Each row was made from one small tree. The marks that hang from a mark follow it in brackets, in alphabetical order. Every link used is in the known rows. Write each row's tree.
Known rows:
kabof[zavov]: [ 22.4  -5.2  14.7  -6.0  13.7   3.9 -28.3 -11.7 -12.4  19.7 -20.7  15.2
   9.3  30.0  -8.5  12.0  27.3  -6.4  14.7  21.6 -40.0  14.1 -17.3]
tago[segef[sizi[neri[fovol]]]]: [ -4.0  23.4   3.8  19.4  -3.7  -7.3   7.5   5.1 -36.4 -18.8  -4.5  -5.1
   3.8  -9.2  10.1   9.4 -18.6   6.9 -14.1   6.8   9.6  -8.0 -13.7]
tago[segef sizi[kabof neri]]: [-15.2 -11.9  40.7   4.8   5.8  -2.5 -15.1  21.5  -1.1   8.3 -39.8   8.8
  17.9 -16.2  42.1  -3.2 -13.8  29.7   2.4  14.1  40.5   2.0  17.1]
neri[fovol[zigut[zavov]] sizi[segef tago]]: [  1.7 -21.2 -29.1  -7.6 -22.0  39.5   6.9 -21.9   0.4  -3.1  27.3 -30.9
 -24.4 -23.0 -46.4  -6.5  -4.7 -24.8   2.5  -6.5 -24.0  -1.9  17.8]
neri[fovol]: [ 12.9   9.3 -13.2   5.5  -5.1   0.2   8.8  -9.2 -31.5   9.2  10.4  13.8
 -12.2  -2.0 -30.5  12.4  10.9 -20.0 -21.7  11.2 -32.4  13.7  -8.7]
sizi[tago]: [  3.3 -34.8   0.8  -1.2 -11.4   6.1  18.4  18.4 -19.8  14.0   6.2  -6.5
  -9.3  18.3 -29.1 -16.9  17.4   0.3   3.7  15.2 -16.5  22.6 -24.0]
tago[segef sizi[kabof[zavov] neri[fovol]]]: [-18.9  34.6  48.1  23.9  26.8  -7.7 -38.1  -4.2  22.7 -12.3 -29.9   6.9
  30.1 -20.7  37.1  14.7  -9.9   7.4   2.5  -2.8  28.6   1.9  23.5]
neri[fovol[zigut] sizi[kabof segef[tago]]]: [  9.6 -20.6 -43.2 -10.4  -8.6   0.8  20.2 -22.6  14.9 -15.9  26.4  -1.9
 -28.4 -23.6   6.4  21.5  -3.4  -7.0 -32.7 -21.5 -23.5  -7.2   8.2]
sizi[kabof neri[fovol[zigut[zavov]]]]: [ -1.6  51.4  -4.6  -4.6   5.7   0.5  -2.1 -28.5 -16.7   9.5  13.4   0.8
  -6.8 -37.2 -29.0 -20.0 -12.9 -30.2  31.1  -4.6   7.2 -27.5  41.1]
tago[sizi[kabof neri[fovol[zigut]] segef]]: [  0.5   2.3  -2.4  -6.4   7.4   9.8 -10.2  16.6  20.9 -18.0 -23.8   3.3
  -4.2 -25.7  27.6 -17.6 -38.6  -1.1 -18.7 -14.3  26.2 -19.8  23.9]
fovol[zigut[zavov[kabof]]]: [ 34.2  10.6  -0.2 -28.8   2.4   6.4   3.9 -40.3 -40.9  34.1   9.5   0.6
  -5.2 -14.8 -56.3  -5.4  35.9 -17.9   9.3  42.8 -18.7 -13.2   9.6]
tago[segef sizi[neri[fovol[zigut[zavov]]]]]: [  5.3  27.8  24.6   8.0  11.9   3.0   3.0 -41.4 -28.6   3.8   4.0   3.7
  -4.2 -70.5 -10.4   7.4   7.9 -24.1  26.9  17.7  30.6 -27.4  43.2]
zigut[zavov[kabof]]: [ 18.6  13.9   4.2 -20.5  -9.5   4.9  -5.5 -20.4 -34.9  39.2   1.1   1.1
  11.5  20.9 -55.9   6.8  33.4  -4.7   1.7  43.0 -12.4   5.4  -0.8]
zavov[kabof]: [ 19.6  -4.7   0.9 -17.3  -3.9   0.2   2.3   2.2 -25.3  24.2  -8.1   8.7
   8.7  25.3 -34.7  -0.1  24.4   9.3 -34.9  39.3 -22.4  16.8 -23.8]
neri[fovol sizi[segef]]: [  3.7 -21.5 -32.5  -4.9 -23.5  30.2 -10.8   1.5  -1.3  -0.2  -4.4  -0.6
  -9.0  13.8 -10.3  20.2 -15.7  -0.8 -48.5  -1.8 -42.8  20.6  -9.2]
segef[tago[sizi[neri]]]: [  7.6 -16.1   6.4  -6.2  -0.3  -8.4  29.7  21.4  -1.2  22.9  -2.9  35.1
   4.5  13.2  16.0   4.8  34.1  17.9   9.8  16.5  24.3  -2.1 -27.1]
segef[sizi[kabof[zavov] neri] tago]: [  6.1  20.5  10.7  -3.3  11.8 -15.0  -2.9  20.3  12.9  -0.2 -12.1  11.7
  18.1  47.8  39.4   3.3  14.0  26.8  32.9  -5.4  12.3 -14.5 -36.9]
tago[sizi[kabof neri]]: [ -6.8  -1.1  25.5  -9.2   0.6  13.2 -10.3  45.8   7.3  24.1 -42.5  22.7
  15.1  10.6  29.8 -21.6  -6.7  32.6   5.4   9.5  22.1   3.4  -3.6]
fovol[zigut]: [ 35.2 -23.3  -7.4 -18.7   6.5   5.1   9.7 -17.8 -39.6  19.7  -2.0  14.5
 -24.8 -20.6 -17.0  -7.9  20.1 -16.2   3.7  24.0 -37.1  -5.3  -4.1]
sizi[segef tago]: [ -0.3 -59.0 -12.9  -4.0 -19.0   5.2   0.5  21.8  -1.0  -6.3  -3.5 -20.0
  -5.3  32.2 -14.8 -11.5  -9.7  -1.7 -12.4   4.3  -5.1  20.0 -15.4]
fovol[zigut[zavov]]: [ 35.1  -4.8  -2.7 -22.8  -0.5   9.0   2.7 -39.6 -47.5  35.4   5.8   8.0
 -22.2 -24.4 -40.5  -3.2  27.9 -29.7  40.8  29.7 -26.3 -16.2  19.8]
segef[sizi[kabof neri[fovol[zigut]] tago]]: [ -6.4  23.8  -5.5   6.4  -0.2   9.2  29.4  35.7  -3.2 -20.2  12.1 -19.0
 -12.4 -15.8   0.1 -45.2 -27.4   9.1   6.0 -21.1  11.5 -18.0 -17.1]
segef[sizi[kabof]]: [ 16.5  -9.2   2.8 -13.0 -13.7  10.2   1.3  34.6 -28.1  15.6 -28.4   3.2
  -7.7  26.1  18.8  -6.3  -6.7  27.5   2.0   9.1 -16.0   1.5 -28.0]
sizi[kabof neri[fovol] tago]: [-33.1  19.6  -0.2  17.0  -5.4  -2.0  13.2  31.9  12.1  -8.9  14.6 -11.2
   6.5   6.7 -19.9 -34.0 -21.1   0.3  -6.9 -18.4  15.0  12.9  -2.8]

Write each row's tree:
[-18.0 -36.2  21.7  14.8  -5.9 -12.1   4.0   6.1 -12.4  -6.2   1.4 -27.1
  -1.1 -11.9   0.5  -6.3  -6.4   6.7   3.9   6.8  12.8  20.7  10.3] : sizi[kabof tago[segef]]
[-25.8 -44.9  14.9   8.4 -16.6  16.9   1.5  14.1   1.0   5.7  -4.5 -25.2
  -0.5 -10.6   5.3  -6.2  -5.6  31.0  -7.2   1.8  -9.7  32.4   1.1] : neri[sizi[kabof tago[segef]]]
[ 14.0  17.7   5.3  -2.7  14.5  14.8  14.1   5.5 -12.0   7.6  -7.2  27.2
  -9.8 -40.4  -1.7 -16.6   6.2  -6.9  -7.3   7.9   3.6 -16.4   0.8] : tago[sizi[neri[fovol[zigut]]]]
[ 11.8 -25.3  -3.3  -6.1   7.2 -26.3 -23.5 -15.8  28.1 -10.6  -6.3   0.5
   8.7  41.7  25.9  28.3   9.2  -5.6   7.5  -8.0  -2.4   3.2  -3.2] : sizi[kabof[zavov] segef[tago]]
[ 10.6 -56.9 -33.6 -15.7 -25.8   9.1  12.0  -2.7   3.5  10.2   5.1   7.4
 -11.9  30.5   6.3  30.9  15.6  14.5 -23.9   5.1 -26.4  15.3 -23.9] : neri[sizi[segef[tago]]]
[ -6.5  -6.8  -0.8  -4.6  10.2 -27.9 -29.0  -0.1  40.5 -14.4 -11.1   2.3
  23.3  50.2  34.3  11.5  -7.5   5.2  14.5 -13.9  19.9  -6.2   0.0] : sizi[kabof[zavov] neri segef[tago]]
[ -0.6  50.6   0.9  12.9  11.4 -20.6   6.4   7.6  15.4 -15.7   9.0   9.9
  13.8  31.7  25.9  12.3   6.6   8.6  14.9 -20.3   9.1 -15.2 -28.5] : segef[sizi[kabof[zavov] neri[fovol]] tago]
[ 10.7  43.5 -11.0  -5.7   4.3   5.4   5.5 -36.2 -31.9  13.5  22.5   6.6
 -10.0 -36.0 -44.1 -11.8   5.9 -40.6  29.0   8.9  -6.0 -24.4  27.8] : sizi[neri[fovol[zigut[zavov]]]]
[ -1.8  -3.8 -21.7   3.2  -3.6   0.3 -19.2 -19.1  40.6 -14.9   7.7  -0.2
   3.2  26.0  17.3  40.1   3.6   0.4 -22.9 -23.6 -24.3  11.9  -5.2] : neri[fovol sizi[kabof[zavov] segef[tago]]]
[-11.0  51.3  13.3  10.2  17.4  -5.7 -34.5   0.1  18.3  -5.1 -12.5  10.4
  23.1  16.1   3.6  -5.0 -11.9  -6.6   4.7 -12.1  -7.0   3.2   5.7] : sizi[kabof[zavov] neri[fovol]]
[ 12.3  -3.6 -14.2  -4.6  -9.9 -12.0  36.4  25.9 -23.2   9.3   6.1  16.5
  -2.2  35.0  14.3   2.6  19.3  22.6  13.3  11.7   8.5 -12.6 -50.0] : segef[sizi[neri] tago]
[  2.9   3.5 -15.2  -4.1 -14.1  39.8  23.8 -23.9 -17.9  19.5  35.9 -14.9
 -27.1 -37.3 -63.0 -12.8  23.3 -22.2  18.1   2.2 -36.3   0.5   6.1] : neri[fovol[zigut[zavov]] sizi[tago]]
[  9.5 -42.2 -21.9 -11.5 -12.7 -28.1   6.4   0.5   5.2  -5.1   3.7   0.6
  -8.1  28.1  17.9  21.9  -2.1   0.0 -11.5  -3.2   8.0   2.6  -1.0] : sizi[kabof segef[tago]]
[-37.1  27.3  30.9  35.1  17.8 -19.4 -22.9  -5.7  25.0 -31.7   6.7 -27.3
  26.3  -7.5   2.9  -7.7 -18.7  -6.2  10.7 -17.9  24.2  11.2  17.7] : sizi[kabof[zavov] neri[fovol] tago[segef]]
[ 13.0  33.6 -21.3   1.0   6.3 -18.7  44.9   3.9 -10.9 -14.8  26.7   7.8
 -18.0 -19.4  15.0  -7.7  -2.6   1.6   4.7 -17.0  11.8 -34.7 -16.3] : segef[sizi[kabof neri[fovol[zigut]]] tago]
[-19.2  -3.8 -18.9   5.1   0.9  -1.3   6.0  15.1  22.7 -36.0  13.9 -29.6
  -8.4 -14.3  -5.8 -38.7 -47.0 -15.2 -12.4 -27.6  21.3  -8.8  20.0] : sizi[kabof neri[fovol[zigut]] segef tago]
[-24.8   8.9   9.9  21.4  12.4 -17.5  15.3 -10.2  -1.7 -31.6  25.1 -27.6
  -6.0 -55.7  -7.4 -26.8 -25.5 -16.1   0.4 -15.4  26.6  -8.3  32.1] : sizi[kabof neri[fovol[zigut]] tago[segef]]
[  5.4  20.4  -0.4   0.6  15.9 -15.5  37.2   0.1  11.8  -1.4  17.9  25.5
 -12.5 -40.3  16.6  -4.0  14.6  -2.6   1.2 -11.4  29.9 -24.6   5.1] : segef[tago[sizi[kabof neri[fovol[zigut]]]]]
[-19.1  10.3   8.9  11.8  -2.2  29.1 -16.4  11.7  32.3   2.0   2.2 -11.9
   8.4  14.2 -13.8  -5.5   5.8  11.3  -6.0 -17.7 -37.8  31.2 -14.4] : neri[fovol sizi[kabof[zavov] tago]]
[  1.4 -48.9 -27.6 -15.2 -24.7   4.4   3.5   6.8  16.9   5.4  -1.8   1.5
  -8.7  28.3  21.3  22.7   0.7  22.9 -22.0  -8.6 -14.9  14.7 -10.3] : neri[sizi[kabof segef[tago]]]
[  8.9 -43.3   9.4 -14.9 -10.3  12.9 -22.1  31.9  11.3   8.5 -47.2   5.5
   0.8  19.1  36.7   3.3 -17.5  20.9 -17.6   7.1  12.9   8.5   5.0] : tago[sizi[kabof segef]]
[-11.3  23.4 -11.1  12.2  12.1 -32.3 -20.4 -11.7  42.1 -31.7   9.0   0.4
  19.9  33.1  19.3  19.7 -12.4 -13.6  -3.8 -27.1  18.3  -6.3   4.5] : sizi[kabof[zavov] neri[fovol] segef[tago]]
[ -6.1  39.0  21.4  11.8  21.0 -17.1  -1.2   4.1  37.6  -1.0  -1.5  26.0
  18.7   9.1  28.1  15.6  22.4   6.9  10.2 -13.9  25.6  -3.8  -7.2] : segef[tago[sizi[kabof[zavov] neri[fovol]]]]
[ -3.5  -1.7 -37.2   6.7  -8.3 -27.7  19.4  -6.2   5.3 -23.1  27.4   5.6
  -0.1  19.8  -3.9  19.2  -5.8 -20.3 -24.2 -10.6  15.7  -6.7  -7.8] : sizi[neri[fovol] segef[tago]]
[-28.9   1.6  23.0  25.9   2.7  12.3 -22.2 -12.6  25.8 -15.5   5.7 -25.2
  12.7 -13.7  -0.5  12.8  -2.6   9.2  -7.3 -15.3 -20.9  29.8   7.4] : neri[fovol sizi[kabof[zavov] tago[segef]]]
[-12.7   5.8  59.2   7.7  25.5  -2.4 -46.9   7.1  18.6   3.1 -50.4   8.1
  34.5  -3.5  51.9   5.6  -3.0  26.7  21.5   9.5  30.2   2.6  15.6] : tago[segef sizi[kabof[zavov] neri]]
[ -2.2  28.4 -15.6  -8.2  -1.2  -0.1 -20.3 -25.3  -0.5 -12.3   5.1 -15.4
  -4.6 -21.7 -13.8 -13.9 -39.5 -33.6  16.3 -12.8  16.0 -30.5  50.8] : sizi[kabof neri[fovol[zigut[zavov]]] segef]
[-15.7 -52.5   9.2   8.5 -19.0  22.1   9.3   4.7 -14.7   9.2   1.7 -16.4
  -4.5  -9.7 -11.3   4.0  12.2  20.0  -9.4  14.8 -20.6  33.9 -12.2] : neri[sizi[tago[segef]]]
